Every row comes from one small tree of marks. The marks that hang from a mark follow it in brackets, in alphabetical order. Every link used is in the known rows. Which tree was each row made from?
In the rows, zero is written as 128.
Known rows
rokob(kuluzil(podof(damut kozo(keze(nuto))))): [134 117 125 129 148 111  90 125 137 131 129 123 119 125 129 132 129 128
 118 110 127 111 130 113 148 147 142 135 145 130 122 106 106 118 115 124
 125 106 133 116 131 147 126 151 161 131 126 127 120 108 106 125 117 107
 111 132 140 135 144 130 152]
nuto(keze): [143 123 128 126 124 117 104 120 119 131 125 135 142 112 116 138 144 115
 121 144 131 123 110 139 127 120 117 143 128 124 136 146 141 134 128 117
 139 155 128 124 132 126 142 126 132 129 137 112 126 130 124 130 121 131
 124 113 134 127 140 135 125]
kuluzil(podof(damut kozo(keze)) rokob): [149 132 130 113 118 108 189 129 149 129 130 120 123 109 112 148 107 135
 105  83 119 111 115 117 151 142 140 132 106 139 128 105 154 128 121 124
 113 101 142 124 130 140 126 130 166 135 132 127 123  91 124 139 103  96
 116 122 151 100 126 158 136]
nuto(keze(damut(podof) vofi) pirod): [159 110 114 118 138 111  95 105 104 138 119 178 166  86 124 147 168 120
 119 135 149 100 144 140  83 120 137 131 174 136 142 159 183 119 133 122
 175 188 124 124 106 144 144 139 131 128 133 127 105 120 123  98 102 128
 134  95 131 108 160 132 122]
bubo(keze(nuto)): [143 107 123 132 110 141 116 124 116 124 119 143 137 134 123 103 135 131
 133 119 139 118 125 118 141 119 170 150 145 128 124 129  97 130 123 122
 174 132 135 143 138 131 149 131 121 129 119 132 144 131 128 121 113 107
 138 109 129 130 145 111 129]
rokob(kuluzil(podof)): [122 109 124 122 158 113  98 128 129 126 125 118 127 128 130 136 137 120
 123 119 127 127 131 118 159 133 120 127 154 125 125 124  93 118 123 117
 124 113 129 117 120 149 112 147 134 128 127 118 123 129 116 118 127 124
 114 136 122 133 130 124 139]
damut(podof(kozo(keze(nuto vofi)))): [157 122 125 136 121 132  75 117 115 137 128 142 144 102 122 117 132 121
 112 140 135 109 136 129 105 137 195 161 129 137 109 124 144 124 132 126
 160 128 130 125 122 116 141 138 129 133 150 153 116 119 120 106 113 107
 147 109 125 117 138 131 122]
kozo(keze(damut(podof) nuto vofi)): [162 111 136 125 136 133  55 120 109 142 127 149 134  86 137 115 137 117
 129 135 149 102 142 116 122 141 183 129 160 138 121 126 162 119 126 148
 181 139 129 138 121 144 132 126 134 135 117 149 111 127 101 107 116 118
 133 111 124 109 144 135 126]
vofi(keze(damut nuto)): [155 103 126 133 115 127   8 120 114 134 120 154 135 102 138 127 147 129
 115 134 147 117 127 132 132 132 175 146 144 137 123 118 101 132 127 124
 159 147 142 142 129 141 138 132 128 134 102 131 119 133 119 106 116 120
 121 118 120 132 144 120 142]
kozo(keze(damut nuto(pirod) vofi)): [138 127 127 122 147 134  81 117 110 137 127 151 123  94 146 118 140 124
 128 130 156  97 154 115 103 141 144 108 167 140 135 127 173 118 122 154
 169 160 127 138 124 150 135 123 137 130 106 128 110 128 114 117 124 126
 121 118 142 101 156 135 126]
bubo(keze(damut vofi) vudi): [162  77 121 139 107 141  45 112 106 133 125 167 145 141 127 101 144 146
 142 105 140 100 154 112 135 117 194 157 184 134 146 131 127 119 127 145
 225 137 138 132 129 141 124 133 134 134 127 135 145 147 115 112 120 112
 141 101 123 121 144 122 138]
podof(damut kozo(keze(nuto vofi))): [152 135 133 140 115 124 117 115 132 136 132 144 118 117 127 118 118 134
 121 115 127  95 143 112 110 148 167 147 121 134 129 104 156 124 118 144
 148 123 136 130 140 133 150 142 161 136 133 134 120  97 115 131 109 102
 124 121 157 120 152 141 138]
vofi(keze(nuto)): [141 109 120 141 110 132  15 122 113 127 119 146 131 103 125 123 145 120
 106 141 138 126 122 138 130 131 181 154 139 127 118 122  92 136 127 113
 146 148 138 145 135 125 138 133 115 130 116 110 123 129 133 114 122 117
 125 129 124 125 137 117 131]
dibid(vudi): [133 110 123 123 136 139 110 131 120 127 133 128 135 115 130 128 117 128
 127 121 128 116 128 141 123 137 132 108 134 135 132 129 122 125 123 133
 133 134 123 133 124 135 127 126 118 127 125 106 119 134 120 137 131 137
 130 139 125 126 136 131 131]
kuluzil(podof(damut) rokob): [149 117 129 112 118 105 194 132 148 126 123 124 130 110 109 154 119 134
 116  79 117 122 117 125 166 135 132 122 126 134 133 118 135 127 121 118
 118 102 136 135 128 148 115 131 148 132 128 122 124  94 120 138 102 105
 120 127 138 103 121 148 135]
rokob(kuluzil): [120 115 126 126 148 122 100 127 122 130 125 127 124 132 140 133 138 125
 131 132 126 126 131 116 137 133 122 133 149 122 128 129  98 120 124 125
 122 122 129 113 118 146 120 151 141 127 129 132 126 129 111 116 125 131
 120 137 124 146 132 115 141]
keze(damut(podof(kozo)) nuto(pirod) vofi): [162 113 112 132 130 126  68 102 107 142 120 168 157  91 139 110 148 134
 122 126 159  85 166 123  83 136 173 138 165 152 124 131 157 110 128 136
 194 161 131 125 115 143 146 145 125 131 132 166 105 114 113  89 101 111
 141  98 125 117 167 127 130]
kozo(keze): [127 134 136 121 140 134 119 134 126 129 134 127 113 115 131 130 124 119
 125 134 128 127 123 125 125 136 140 120 133 126 128 125 153 131 127 137
 120 129 127 132 128 128 128 118 141 130 116 115 125 130 124 133 135 127
 123 131 136 113 126 134 126]
damut(podof(kozo(keze(nuto(pirod))))): [140 130 114 133 125 133  94 124 124 133 128 146 142 107 122 127 137 128
 109 135 138 115 128 138  88 138 183 148 134 140 110 126 151 126 132 117
 133 139 126 122 118 115 144 135 136 129 139 148 115 111 136 111 115 109
 143 110 130 116 142 127 129]
kozo(keze(damut(podof) nuto(pirod) vofi)): [150 116 124 122 144 132  71 116 109 140 126 161 137  82 139 122 147 119
 125 129 154 100 150 121  99 141 176 119 176 139 126 132 175 117 126 143
 174 157 124 139 114 145 135 130 133 131 113 140 107 121 109 105 116 120
 132 113 132  99 153 131 127]
rokob(kuluzil(podof(damut kozo(keze)))): [130 119 128 125 151 108 109 127 140 130 130 125 120 131 127 141 126 131
 119 108 123 114 132 113 148 144 134 133 143 128 127 107 111 117 119 124
 115 104 134 112 123 146 123 154 163 131 124 123 122 111 113 123 117 111
 110 131 140 133 138 132 150]
vofi(keze(damut(podof(kozo)) nuto(pirod))): [157 106 110 136 113 125   8 116 114 135 119 173 152  94 133 136 157 134
 102 132 152 110 138 146  95 134 201 154 152 144 116 124 118 128 131 111
 154 163 138 132 116 132 146 141 132 131 112 146 109 117 132  89 104 109
 133 106 120 128 154 115 141]
vofi(keze): [139 111 124 134 114 129  53 125 118 126 122 149 134 111 125 140 143 122
 106 139 127 131 124 142 130 124 173 152 137 124 123 126 103 135 134 110
 133 142 138 139 125 124 133 135 122 130 119 109 124 132 138 110 123 124
 123 127 122 126 127 120 130]

Which tree is each row?
[145 141 132 138 117 123 127 123 142 134 134 139 114 126 126 125 113 140
 121 111 126 104 126 119 112 150 161 141 112 135 127 102 152 129 119 140
 124 117 134 126 143 129 149 135 170 134 126 139 122  95 118 138 110 104
 122 120 156 129 149 137 145] -> podof(damut kozo(keze(nuto)))
[136 125 112 125 134 119 117 107 104 129 119 160 149  95 120 137 161 113
 113 142 141 108 143 139  89 118 111 132 163 128 146 158 169 122 130 120
 156 189 123 129 120 135 150 134 121 125 141  94 114 126 139 119 119 133
 123 113 144 102 158 133 115] -> nuto(keze(vofi) pirod)
[143 144 134 133 120 120 146 126 146 134 136 140 115 132 127 138 113 142
 123 107 120 107 130 120 109 145 156 140 109 131 130 102 163 129 124 137
 114 115 136 122 134 126 144 138 175 135 125 137 124  98 122 135 113 109
 121 119 156 128 139 139 144] -> podof(damut kozo(keze))
[146 125 116 134 125 134  85 116 115 135 126 151 146  98 123 121 138 122
 108 134 139 105 141 133  87 138 188 152 141 139 112 130 157 121 132 123
 152 143 127 124 118 117 142 138 130 129 145 146 111 115 133 103 113 107
 144 110 131 110 145 129 122] -> damut(podof(kozo(keze(nuto(pirod) vofi))))
[138 141 135 125 132 126 110 125 131 136 138 129 121 129 137 123 116 137
 122 126 135 105 132 117 110 139 135 133 105 142 127 108 158 127 127 146
 135 129 138 110 126 129 140 126 163 135 121 152 122 130 122 123 126 121
 118 111 139 132 139 144 136] -> podof(kozo(keze(damut)))
[131 109 126 123 151 106 117 129 140 128 125 129 126 129 128 148 134 128
 128 105 123 124 131 117 160 139 128 125 159 123 131 118 101 116 118 120
 120 105 130 121 122 153 115 153 147 129 123 116 122 111 110 122 115 117
 112 136 130 136 133 123 149] -> rokob(kuluzil(podof(damut)))
[155 100 111 130 120 127   9 120 113 134 117 174 151  89 133 140 161 130
 106 130 153 117 135 144 103 133 199 145 169 139 118 131 118 128 131 111
 155 165 135 143 115 136 139 138 125 130 103 136 108 120 128  90 107 116
 133 110 115 120 147 110 139] -> vofi(keze(damut(podof) nuto(pirod)))
[161 116 114 123 134 113  94 103 107 140 121 177 168  91 125 144 165 125
 112 137 149  92 147 140  76 121 140 141 160 141 141 151 183 118 134 123
 175 185 128 116 108 139 150 142 138 130 139 132 106 122 128  97 101 122
 133  91 135 113 163 134 124] -> nuto(keze(damut(podof(kozo)) vofi) pirod)
[159 106 115 127 136 127  66 107 106 141 118 172 157  84 140 118 155 128
 128 124 160  94 163 124  95 135 171 126 183 146 128 139 158 110 127 137
 192 163 126 138 112 150 134 140 119 130 122 161 104 117 111  91 102 117
 142 103 120 113 162 122 129] -> keze(damut(podof) nuto(pirod) vofi)
[147 135 137 128 132 129 104 115 120 138 136 138 125 118 137 117 121 132
 121 132 137  93 147 113 109 135 139 137 115 143 130 111 164 121 129 153
 158 131 140 115 125 135 142 131 153 136 130 147 119 131 117 116 122 119
 120 110 140 123 141 148 127] -> podof(kozo(keze(damut vofi)))
[133 124 116 124 141 125 102 121 124 136 124 148 133 113 147 117 143 140
 132 117 157 108 141 122 103 138 123 107 159 147 133 129 145 121 118 139
 151 160 126 130 126 148 138 126 136 127 101 148 113 121 118 118 118 126
 123 118 133 126 160 122 142] -> keze(damut nuto(pirod))
[142 138 126 131 134 133 101 112 117 137 132 143 126 110 141 110 130 132
 119 129 148  88 152 112  92 142 143 131 131 146 130 114 167 119 124 150
 162 152 135 120 128 137 148 130 148 132 126 144 114 124 124 118 122 114
 119 111 147 117 158 143 129] -> podof(kozo(keze(damut nuto(pirod) vofi)))
[129 124 110 137 130 136  97 109 106 130 118 150 136 102 133 107 145 119
 121 131 146 105 161 124 103 132 139 126 163 134 131 137 138 116 122 133
 171 164 125 141 129 140 141 136 108 125 133 119 115 121 128 116 122 120
 131 128 138 105 160 126 117] -> keze(nuto(pirod) vofi)
[159 113 139 118 140 129  75 121 114 140 132 151 136  92 136 130 136 120
 131 133 140 107 144 121 119 134 173 126 156 133 127 127 175 120 132 147
 168 133 129 131 111 142 126 130 139 135 117 144 113 133 106 104 117 123
 133 109 124 108 132 136 124] -> kozo(keze(damut(podof) vofi))
[125 119 123 127 151 113  97 125 130 128 128 115 128 137 129 130 131 128
 116 121 128 119 134 118 151 135 118 137 136 130 121 116  95 116 123 118
 124 112 135 106 122 142 121 151 145 128 138 128 124 127 121 117 125 118
 114 132 127 139 135 129 141] -> rokob(kuluzil(podof(kozo)))
[143 108 114 130 119 127  26 120 114 131 118 166 136 101 139 134 156 131
 110 129 152 116 136 135 106 134 166 132 160 139 127 126 116 129 128 120
 150 168 137 141 123 142 140 132 127 130  96 124 113 126 129 103 116 120
 120 119 127 123 153 115 141] -> vofi(keze(damut nuto(pirod)))
[142 140 124 138 121 124 128 113 131 135 129 153 122 116 130 124 123 137
 119 112 132  93 151 117  93 148 161 139 134 137 133 108 168 120 119 142
 144 136 133 130 136 135 153 144 162 132 129 128 115  94 124 129 108 103
 122 120 163 113 161 137 138] -> podof(damut kozo(keze(nuto(pirod) vofi)))
[152  83 121 135 106 141  61 122 119 131 127 159 139 154 127 111 138 152
 141 102 138 113 133 118 137 119 186 149 175 135 143 128 117 126 126 137
 190 131 136 127 131 135 126 124 144 132 119 143 149 146 122 122 125 115
 139 105 123 131 139 117 147] -> bubo(keze(damut) vudi)
[148 130 129 114 122 119 158 122 127 129 129 111 128 102 114 131 114 123
 100 105 126 107 128 117 151 133 130 135 106 142 123 113 152 125 126 129
 138 117 143 120 126 138 125 126 141 133 145 117 121 120 127 129 118 103
 118 121 141  94 125 163 117] -> kuluzil(podof(kozo(keze(vofi))) rokob)
[150 128 132 109 126 115 160 128 136 131 132 111 125 107 122 136 113 134
 104  98 130 108 118 116 151 136 125 126 102 148 125 107 154 127 124 131
 125 114 144 115 124 142 124 121 156 134 129 135 119 117 121 130 115 107
 113 116 140 104 126 162 127] -> kuluzil(podof(kozo(keze(damut))) rokob)
[149  81 117 144 100 149  55 113 105 126 123 159 144 143 115 100 141 135
 135 111 129 110 149 120 140 114 198 167 178 126 141 135 115 122 129 134
 211 134 135 136 134 128 127 134 123 131 143 114 149 146 129 119 127 111
 146 113 128 115 136 120 129] -> bubo(keze(vofi) vudi)
[138 115 132 122 160 113  81 119 122 134 131 127 126 118 136 128 133 124
 121 120 136 103 147 108 148 138 126 130 147 135 127 113 119 112 122 137
 149 119 137 108 117 153 120 150 152 133 125 133 118 132 107 109 123 119
 110 121 129 129 139 137 141] -> rokob(kuluzil(podof(kozo(keze(damut vofi)))))
[149 133 136 133 130 132  78 114 117 139 134 134 123 112 139 105 120 130
 121 132 145  91 146 109 111 140 148 141 117 145 126 109 154 121 124 153
 167 137 139 118 134 136 146 130 148 136 129 152 119 128 113 118 123 116
 121 110 140 125 151 146 129] -> podof(kozo(keze(damut nuto vofi)))
[178  66 115 142 101 144   4 110 100 138 119 173 156 123 123  93 152 140
 138 110 149 100 148 118 136 123 234 171 196 138 131 135 115 118 127 136
 238 137 135 139 131 137 131 136 125 135 136 149 139 138 109 102 112 102
 156  98 116 121 150 116 138] -> bubo(keze(damut(podof) nuto vofi) vudi)
[148 120 117 119 140 113 104 105 106 136 121 169 154  96 130 142 160 122
 121 133 150  96 148 134  87 120 108 121 167 136 151 153 181 119 129 131
 168 191 127 124 115 148 144 133 135 128 124 114 111 128 123 111 111 133
 119 102 142 110 165 136 124] -> nuto(keze(damut vofi) pirod)
